Known rows, with every step that occurs:
Y-W-E-D-C: [ -4  31   3   6  -6 -26  23   4  25  -2   6   3  -4 -14   9  10  17  18
 -29   1  14   6   9   0  22 -15 -21  40  23  16   1 -18  25 -24 -22 -22
 -31  28 -12 -22  28   4  28  -8 -13  13]
B-S-P: [ 15  36  10   8 -10   2  24 -13  11  -9  13   2   9 -15  24 -17   8  -2
 -23 -11  21  11   8  -4   3  -4 -32  22  22  33   3   2  33  -3   7  13
 -10  10  15 -14   1   8  19  -5 -20  21]
D-E-S: [ -3  18   5   2  -7  -9  14  -3  19   2  -8  15  19 -20  12  15  25   7
 -30 -15  -7  25  15  -3  19 -12  -4  26   9   2  -1 -13  22  -7   3  -8
 -11  38  14 -12 -23  -7  17  -6   2  20]
M-H: [ 11  25  -3  -2  17 -12  11  -6  16  -1   5   5  26 -28  24  11  10   5
 -24  -8  11  13  10   1  34  -8  -2  25   7  32   8  17  27  -1  -4  14
 -17  17  21  -4  -8   1  10 -25 -20  35]
F-P-S-B: [ 25  35   4   8  -9   0  15 -12   8 -10  17  21   4 -10  19  10  33  10
 -17 -28  13  20  23   9  11   6 -11  15 -16  29  18   6  10   3  -1  22
 -29  24  31  -5   7  14   5 -14  -2   4]
E-S: [  4  22   2   0  -8  -7  11  -7  10   2   2  10  15 -16  15   5  15   7
 -20  -7   7  19  14  -8  21  -7  -7  31  13  13   8  -4  35  -4   4  -6
 -19  19  17 -15  -5   0  12 -12   2  21]
P-S-E-D: [  5  35  17   8 -15 -17  14   4  11  -6  -7   3   5  -8  14   8  36   7
 -20 -37   5  33   5   9  13   2  -6  15  14   4   7  -9   0 -22  -6 -18
 -24  36  19 -24  -3   8  13   2 -24  23]
C-D-E-S: [ -5  27   2  11  -2  -7  16  10  14  -7  -8   9  13 -17  15  18  27   1
 -28 -18  -3  20  16  -6  27 -11  -5  16  24  -1   3 -17  30 -10 -14 -10
  -9  44   9 -14 -30  -7  22  -2 -17  22]
B-S: [ 19  32  13   4 -13  10  25 -10  14   0  10   1  15 -17  22  -8   4  -3
 -26 -13  13  17   2 -10  12  -8 -17  17   9  23   7   6  19  -2  12  -1
 -23   8  17 -20  -8   8  22 -10 -10  31]
B-S-E-W: [ 10  37  29  -2  -7  13  30 -16  20  10   4   5   3 -37  13 -30  14   2
 -31 -10  16  22  13   4   7  -6 -10  16   9   2   7  -2  10 -10   9 -21
 -19 -16   8 -11 -25   3  21  10 -33  29]
Y-W-E-S: [  0  25  12  -6 -11  -1  23 -10  14   5  10  12   2 -11   6  -1  15  13
 -38  12  19  19  20 -13  20  -8  -9  47   8   5  -2 -19  22 -17  -5 -24
 -26   7   2  -8  11  -3  20 -13   2  23]
C-D-E: [  3  32   6  12   4 -12  19   3  19 -13  -2   1  17 -17  20  22  14   4
 -23 -26  -2  16   8  -8  28  -9 -15  13   4  20   2  -5  16   1 -16   1
 -18  39  12 -13 -32  -4  25  -6 -33  29]
F-P: [ 12  27   5   6   8   4   7 -21  16 -12  13   0  18 -18  21  15  17  12
 -18 -22  -1   4  12  -1  18  -5 -15  25  -9  29  17  12  25  14 -12  25
 -37  14  24 -16  -6  -5  18 -16 -19  18]
Y-W-E: [  7  30  16  -5  -5  -5  26 -17  18   0  15   2   5 -11  11   1   5  17
 -34   3  20  14  13 -15  20  -8 -17  43 -12  26  -3  -8   7  -6  -6 -10
 -34   1   6  -7  10  -2  24 -18 -14  27]
Y-W: [ 12  32  19   2  -3 -10  15 -24  18  -1  13   2   9 -19  19   4   8  15
 -32   0  10  15   6  -8  17  -6 -12  31 -21  28   4   2   7   6   4   0
 -36   3   8  -7   4  -8  18 -19 -17  33]
T-H-M-Z: [ 12  30  -1   1   7 -10  33  -5  23 -19 -11   6  25  -6  22   4  16  13
 -17  -6   3  25   4  -5  34 -16   3  14 -24  21   6  16  31   1  12  22
 -12   3  33   1 -13 -24  17 -36 -31   6]
E-W-Y-L: [  3  34  31  -8  -5 -15   8 -10  27  10  16  -1   4 -14  11   1   8   5
 -34 -30  20   9   9 -35  23  -4  10  21   1  24   9  -6  27   1 -14  -5
 -34 -10  15  -3  -1  -3   5 -15  -4  20]
L-Y: [  5  37  16  -5   2 -13  19  -7  16  -2   2  -1   7 -25  20   6   3  19
 -20 -14  -2  13   6 -15  27  -8 -13  28  -1  35  14   8  16   6   5  10
 -42   1  11 -11  -5  -2   8 -14   1  30]
Z-M: [ 15  31  -1  -2  -1  -8  11 -22  22  -5  11  -8  17 -25  21   0   4  13
 -13 -10  10  16   3 -12  24 -10 -23  30  -2  34  11  16  29  16  -5   3
 -36  17  30  -8 -15  -1  14 -21  -5  12]
L-Y-W-E-D: [ -8  39  27  -6  -1 -13  23  -2  16  -1   4  -5  -7 -17   8   6  10  29
 -29   0  11   8   6 -21  26  -7 -16  41  17  21  13 -15   6 -22 -14 -20
 -50   5 -14 -14  21  -2  19  -9  -7  29]
W-Y: [  6  32  13   1  -3 -10   7 -11  21   2   4   1  11  -2  10   3  12  -4
 -32 -15   8  21   5 -14  18  -1  -2  19  -7  25   8  -1  32  -1  -3  -3
 -40   7  16 -15  -2  -6  11 -20   2  21]
B-S-H: [ 15  27  21  -1  -4  10  20  -6  16  -7   0   1  27 -26  28 -10  13  -7
 -27 -22  15  18   1  -2   9  -9 -18  13  28  29   7  12  13  -1   3  -2
 -11  19  15  -8  -9   4  23  -5 -31  21]
H-T: [ 12  25   9  -1 -11 -19  15 -13  15  -7  18   8  24 -19  31   7 -12  -6
 -18 -15   3  10  10 -16  19  -8 -10  29  -7  35   9   9  20  16  -6  22
 -17  23  17 -22  -2   6  16  -6 -20  36]
J-M-H: [ 11  20  -2  -3  15 -18  15  -4  18   2   1   6  24 -25  25  -4  -1   7
 -19 -23  18  16  -8   7  24 -16   1  20   9  30  -3  17  36  10 -22  21
   5  19  29   5   0  -7  25 -19 -15  35]
L-Y-W: [  6  41  29  -3   0 -12  21 -18  18   1   8   0   0 -26  18   2   5  24
 -33   2   1  14   6 -13  22  -8 -11  32 -17  31  13   1   4   5   7   4
 -50 -11   0  -4   5 -11  10 -16  -2  38]
Z-M-J: [ 27  28   2   4   3 -20  11 -24  17   3   9  -9  19 -24  29 -14   6  12
 -19 -12   3  15  -8  -6  16  -8 -26  35   0  33  19  14  28  15 -15 -10
 -31  -7  39  -6 -20   1   7 -29   0  15]
T-H: [  4  24   5   7  10 -13  22  -4  21 -16   4   0  17 -20  14  15  18   9
 -13  -3  10  20  11 -12  30  -5  -5  23 -14  19   7  19  15   5   1   9
 -21  13  15  -7  -6  -6  16 -23 -26  11]
F-P-S: [ 19  28   0  11  -8   0  11 -14  11 -12  18   4   5  -4  26  11  28   9
 -29 -35   2  16  11   3  13   3  -7  21 -16  22   9  10  16   1  -2  22
 -37  22  32 -14  -2   3  13 -17  -4  16]
J-M: [ 11  24   7   1  -4 -18  19  -9  18   0   2   4  14 -12  22  -8  -6  12
  -9 -30  15  16 -12  -5  12 -14 -12  22  -4  31  -7   8  31  20 -16  14
  -6  16  29  -5  -1  -6  28  -9  -9  26]
C-D: [ 10  37   4  11   3  -9  15   1  11 -12   7  -5  12 -15  23  12   6   4
 -13 -17  13  11   7 -14  30  -6 -16  17   9  30  11   5  30   6 -15   4
 -26  21  15 -17 -12   1  19 -13 -33  30]
L-Y-W-E: [  1  40  25 -10  -1  -7  31 -11  19   1  10   1  -7 -19  11   1   2  26
 -36   5  11  12  13 -20  25  -8 -16  44  -8  27   6  -8   2  -8  -4  -8
 -46 -10  -3  -3  10  -4  17 -15   3  31]
C-D-E-S-H-M-Z: [ -2  28   4   1   5  -5  23  14  18 -15 -32  16  33 -12  27   4  32   0
 -31 -30  -7  26   8   9  29 -24   1   1  30   7   2 -13  37 -12 -11   2
  12  41  26   9 -37 -29  21 -11 -44   7]
F-P-S-H: [ 15  24   7   6   1  -1   7 -10  13 -18   8   5  17 -12  32   9  37   3
 -28 -45   3  18  10  12  10   2  -9  16   2  29   9  16   9   3 -11  21
 -23  33  30  -1  -2   0  14 -12 -27   7]
H-S-E: [ 12  36  12   6  -6  -6  25  -3  11   7  -4  -4  13 -12  14   2  25  -2
 -28 -13  -6  26  23   2   6 -10   0  22 -11   8   5  -8   6  -1   1 -11
 -18  12  24 -20 -17  -3  11  -6 -22   8]
H-M: [ 19  35  -3  -6  -8  -4  24  -9  26  -7  -1 -15  16 -15  19  -1   0   7
 -21  -9   5  28  -5  -6  29 -11 -15  26  -4  30   6  11  30  15  11  16
 -20   6  29  -7  -9 -12  18 -28 -12  18]

Rows:
[ -7  34  22 -12  -7  -2  29  -5  14   6   6   9 -10 -19   5  -1  13  23
 -42  13   9  17  20 -18  24 -10  -7  47  13   7   8 -21  16 -19  -3 -19
 -38  -5  -6  -3  12  -5  13 -10  19  26]	L-Y-W-E-S
[ 14  27 -11   6  11 -13  19   2  10   8   6  -3  24 -19  25   8  19  -5
 -33  -2   3  15  21  -2  23  -8  10  26  -2  25   8  10  31  -4   2   6
 -11  17  22 -10  -5  -2   8 -28 -11  15]	M-H-S
[  4  33  22  -5   4  -7  19 -22  20   6   1   5   6 -38  12 -17  14  15
 -22 -13  11  18  18   4  16  -5 -10  26  -7  12   6   0  11   1  -1 -13
 -23  -9  11  -6 -23  -4  15   5 -38  24]	S-E-W
[ 24  28  -4   7   8 -17  30  -2  25 -12  -5 -17  19 -17  21  -7  17   4
 -25   4  -2  33 -11  -2  30  -8  -8  26 -12  18  15  17  26  12   0   3
  -7 -17  31   1 -13 -17  12 -43 -21   8]	T-H-M-J
[ -4  39  33   4   4 -11  24   9  30   6   6  -6   0 -14   0   2  42 -10
 -45 -15   6  26  29 -25  17  -7  34  10 -12 -13  10 -13   8 -14 -14 -21
 -15 -13  13  -1 -11 -16   2 -13 -24 -13]	T-H-S-E-W-Y-L
[ -1  20  -1  -7  -8  -1  22   1  13   3   4  10   9  -9   9   2  12   9
 -23  -3  18  18  21 -15  24  -7 -11  44  24  10   0 -13  33 -15  -7 -15
 -16  19  15 -14   0   7  18 -11   6  15]	W-E-S
[  5  32  -7  18   7 -21  28   1  13 -16   9  -7  10  -8  18   1  31  -1
 -20   6  10  15  28 -10  11  -2  -6  28 -10  22   1   7  32   0   3  16
  -2  15  13  -7   4  -8  10 -20 -30 -18]	T-H-S-P
[ 14  30   8 -10   5 -10  21 -11  19 -13 -17   7  37 -12  33  -7  11  10
 -20 -27   5  19  -2   6  23 -17  -9  13   0  39   5  11  28   6   3  19
  -7  13  36   6 -14 -21  16 -25 -41  11]	S-H-M-Z
[ -9  27  30 -18  -5 -10  24  -1  15  -2   8  17   9 -29  22  -5   5   2
 -45   3   6  13  22 -15  19 -14  -3  42  29  16  11 -13   8  -9 -17  -3
 -15  12 -10   3  19  -6  15   4  -9  27]	L-Y-W-E-S-H-T
[ -5  35  17  10   9  -9  25   0  26   5  -2  -2  -4 -16  -2 -15  45 -11
 -43   8   4  31  31  -8  12  -1  27  12 -25 -16   7  -6  21 -15   1 -30
 -21 -18   3  -3 -18 -20   9  -9 -24 -15]	T-H-S-E-W-Y
[  0  39  26 -15  -8   0  32  -3  10  10   4  26 -10 -25  -2  -3  17  24
 -30  18  21  20  31 -11  22  -8 -10  40  13  14  17 -24  11 -15   0 -18
 -30  -3  -9   6  21   5   4  -7  21  15]	L-Y-W-E-S-B
[ -5  38  31   3   1 -15  12   7  32   0   7  -1   3 -14  11  14  17  -1
 -40 -40  10  11  11 -33  29  -9  10   5  11  11   6 -20  23  -6 -31 -13
 -25  14   8  -3 -25  -8  15  -6 -21  21]	C-D-E-W-Y-L
[  1  27   1   4  -5 -15  12 -12   7  -6   6  10   9 -16  17  -6  20   8
 -18  -6  15  13  19  -3  11  -3 -20  35  26  22   4  -7  49  -3   0  12
  -6  19  15  -9   5   0   8  -6 -11  12]	E-S-P
[ 12  32  -7   1   4  -7  30   0  32 -20  -2 -16  17 -18  14   5  14   5
 -19   3   5  35   0  -8  37 -10  -6  23 -14  20   8  20  25  11   9  17
 -12   7  23   0  -9 -20  19 -34 -24   4]	T-H-M
[  1  29  -6  11  -3 -32  11   7  21  -4  -1   0   9 -21  18  18  17  12
 -10 -19   1   6   3   4  24 -14 -19  25  29  23  10  -2  39 -11 -16  -6
 -23  42   1 -30  11   6  20  -8 -14  11]	E-D-C
[ 24  37   6   2 -17 -13  22  -4   8  -2   8  23   5  -9  18   3  20   8
 -14 -23  22  32  17   1  14   5 -10  18 -12  31   8   4   7  -1  11   3
 -20  25  26  -4   5  21   2 -15   5  13]	P-S-B
[ 25  38 -13   0  13  -9  19  -5  13   8  10   6  22 -33  18  -2  24   0
 -19  10  16  20  29   1  23 -13  -2  21   5  32  22  15  32   5  -4   3
 -13  21  30   8  -4   4  -2 -31   1 -11]	Z-M-H-S-B
[ -6  11  14  -5  -5 -16  12   1  20  -6  -5  24  37 -29  29  11  18 -14
 -32 -25 -11  21  17  -1  14 -15  -1  21  26  10   2  -7  13   1 -14   9
  13  55  11  -6 -18  -6  18   9 -24  21]	D-E-S-H-T
[ 18  34   1  -5  -4 -10  26 -14  18  -6  -8   7  25  -4  27  -5   3  15
 -19 -18   2  18   0  -1  26 -18  -8  18 -16  33   4   6  36   5  13  20
 -21   4  37  -6 -14 -17  16 -29 -20  21]	H-M-Z
[  1  33  10   1  15 -15  21   0  24  24  -7   4   3 -19   8 -34  26 -12
 -48 -14  11  27  13  11   6 -11  32   9   0  -7  -3  -6  42  -9 -21 -15
   4 -13  18  10 -12 -20  17  -4 -12   9]	J-M-H-S-E-W-Y
[  7  35  29  -5  -9 -14   4  -2  24   2  11  -2  15   0  11  20  10  -4
 -33 -37  11  15   1 -31  25  -7   4  17   3  28  12  -9  18   2 -17   5
 -33  12  26 -14   3  -2   5 -22   4  23]	W-Y-L
[ 20  32   3  -5 -10 -14  25  -3  15 -14 -12  13  24   2  37 -10  23   5
 -31 -40   6  32  -3  11  16 -10   0  10  -5  33  -2  11  20  -6  12  15
  -6  21  45   9  -8 -13  12 -25 -26   8]	P-S-H-M-Z
[  2  26  13 -17  -3   2  30  -8  18  -4 -14  17  20  -5  18 -15  21  14
 -43  -1  15  22  11   3  21 -22  -1  32  15  12  -3 -16  30 -18  -2 -10
  -5   5  18  15   4 -25  20 -21 -24   7]	Y-W-E-S-H-M-Z
[-10  37  18  -7  -3 -11  29  -8  11  -2  10  11 -16 -17   8 -13  16  23
 -39  13  16  10  25 -12  15  -6 -22  52  26  17   3 -24  29 -20  -6  -3
 -26  -6  -8   2  24  -5  11  -4   6  17]	L-Y-W-E-S-P
[ 15  37  27   2  -9  15  27  -8  16   0  -2   5  14 -23  14 -10  16  -4
 -28 -16   7  28   6   6   9 -11 -15  12  12   6   7  -3   3  -8   7  -9
 -18   7  19 -20 -20   4  22   3 -26  32]	B-S-E
[  8  22  16  -7  -1 -18  10 -10  18 -11   8   9  37 -27  37   4  -3 -11
 -19 -26   5  10  10  -7  16  -9 -11  22  11  42   9  14  13  18 -15  23
  -5  33  16 -10   1   2  16  -1 -41  26]	S-H-T
[ 10  34  17   0 -11 -11  24 -14  16   4   6   9  -7 -24  15 -18  25  10
 -29 -25  13  32  18   8  10   4  -2  22 -13   5  -2  -1   4 -11   8 -16
 -22  -1  19  -3 -19   5  10   3 -22  23]	P-S-E-W
[  6  43  52  -6 -13  11  20  -6  30  14   7   3   1 -20   5 -17  18 -10
 -49 -32  19  22   8 -18   9 -11   9   4  18  -3  11 -18   9 -16  -9 -23
 -24 -18  13  -9 -15  -1  11   3 -15  26]	B-S-E-W-Y-L
[ -3  38  28  -4   3  -6  11 -19  26  10  -2   5  -1 -22   2 -20  22   1
 -37 -12  10  25  16  -2  13   0   3  17  -7   5   7  -8  23  -7  -5 -22
 -36 -18   7  -6 -19 -10  11   1 -20  19]	S-E-W-Y
[ -3  26  -9   3  -3 -26  22  16  23  -3   1   2   4 -13  12  15  14  13
 -13 -13  11   6  11  -1  27 -15 -24  38  39  21   4 -11  37 -23 -25 -15
 -22  42   0 -29  17  12  26  -6 -10   4]	W-E-D-C
[ 14  26   8   0  -8 -15  14  -2  12 -11   2   6  17 -11  31   1  25   2
 -25 -37  12  28   6   3  12   2  -9  19   6  33  -1  13   6  -2   1   3
 -14  32  28  -1  -2   6  12 -12 -21  13]	P-S-H
[  7  24   3 -12  -1  -5  19  -3  13  -7 -21  16  34 -11  28 -10  20   6
 -24 -21   3  22   5   7  22 -20   0  17  21  20   6  -1  42  -4   5   8
   1  18  33   6 -11 -23  12 -21 -27   5]	E-S-H-M-Z
[ 19  32 -18   3  12 -10  16  -7  17   7  12 -12  22 -26  25   1  19  -2
 -30   3   4  16  18  -3  25 -14   1  27   5  26  14  19  38   3  -5   3
 -19  21  33  -1 -13  -5   8 -33  -1   1]	Z-M-H-S
[ -2  30  16  -1  -5 -12  19  -8  16  -3   7  -3   5  -9   9   8  13  19
 -25  -1  20  10   6 -15  22  -5 -17  42  12  19   4 -14  10 -20 -16 -24
 -37  16  -4 -18  19   1  26 -12 -22  25]	Y-W-E-D
[ -3  36  17 -22  -4   5  34   4  26  -4 -11  -7   1 -24  10 -14  16  15
 -48  10   7  32   7  -6  28 -16  -7  41  31  14   8 -12  17  -9  -2 -10
 -18  -2   1  18  10 -23  16 -17  -1   8]	L-Y-W-E-S-H-M
[ 14  24 -11   5   9 -19  22   5  13  10   1  -1  22 -14  26  -5  10  -3
 -27 -18  10  16   2   4  15 -17  13  20   0  22  -5  10  40   8 -16  15
  10  19  31   0   0  -9  21 -21  -6  14]	J-M-H-S
[ 11  33  14   5  -2   4  16 -22  17  -2  11   7  -7 -24  17 -13  38  13
 -33 -32   4  22  23  17   7   5  -2  19 -16   2   9   3   7  -7  -4   3
 -31  -2  23  -4 -19   0  13   5 -28  14]	F-P-S-E-W
[  0  24  12   0   2 -15  20 -18  28   4   3   8  10 -34  16  -4  12  16
 -28 -16   3  15  15  -6  19  -6  -9  27 -13  18  -5   0  16   1   4  -7
 -19  11   7  -2 -30  -5  19  -3 -20  23]	D-E-W
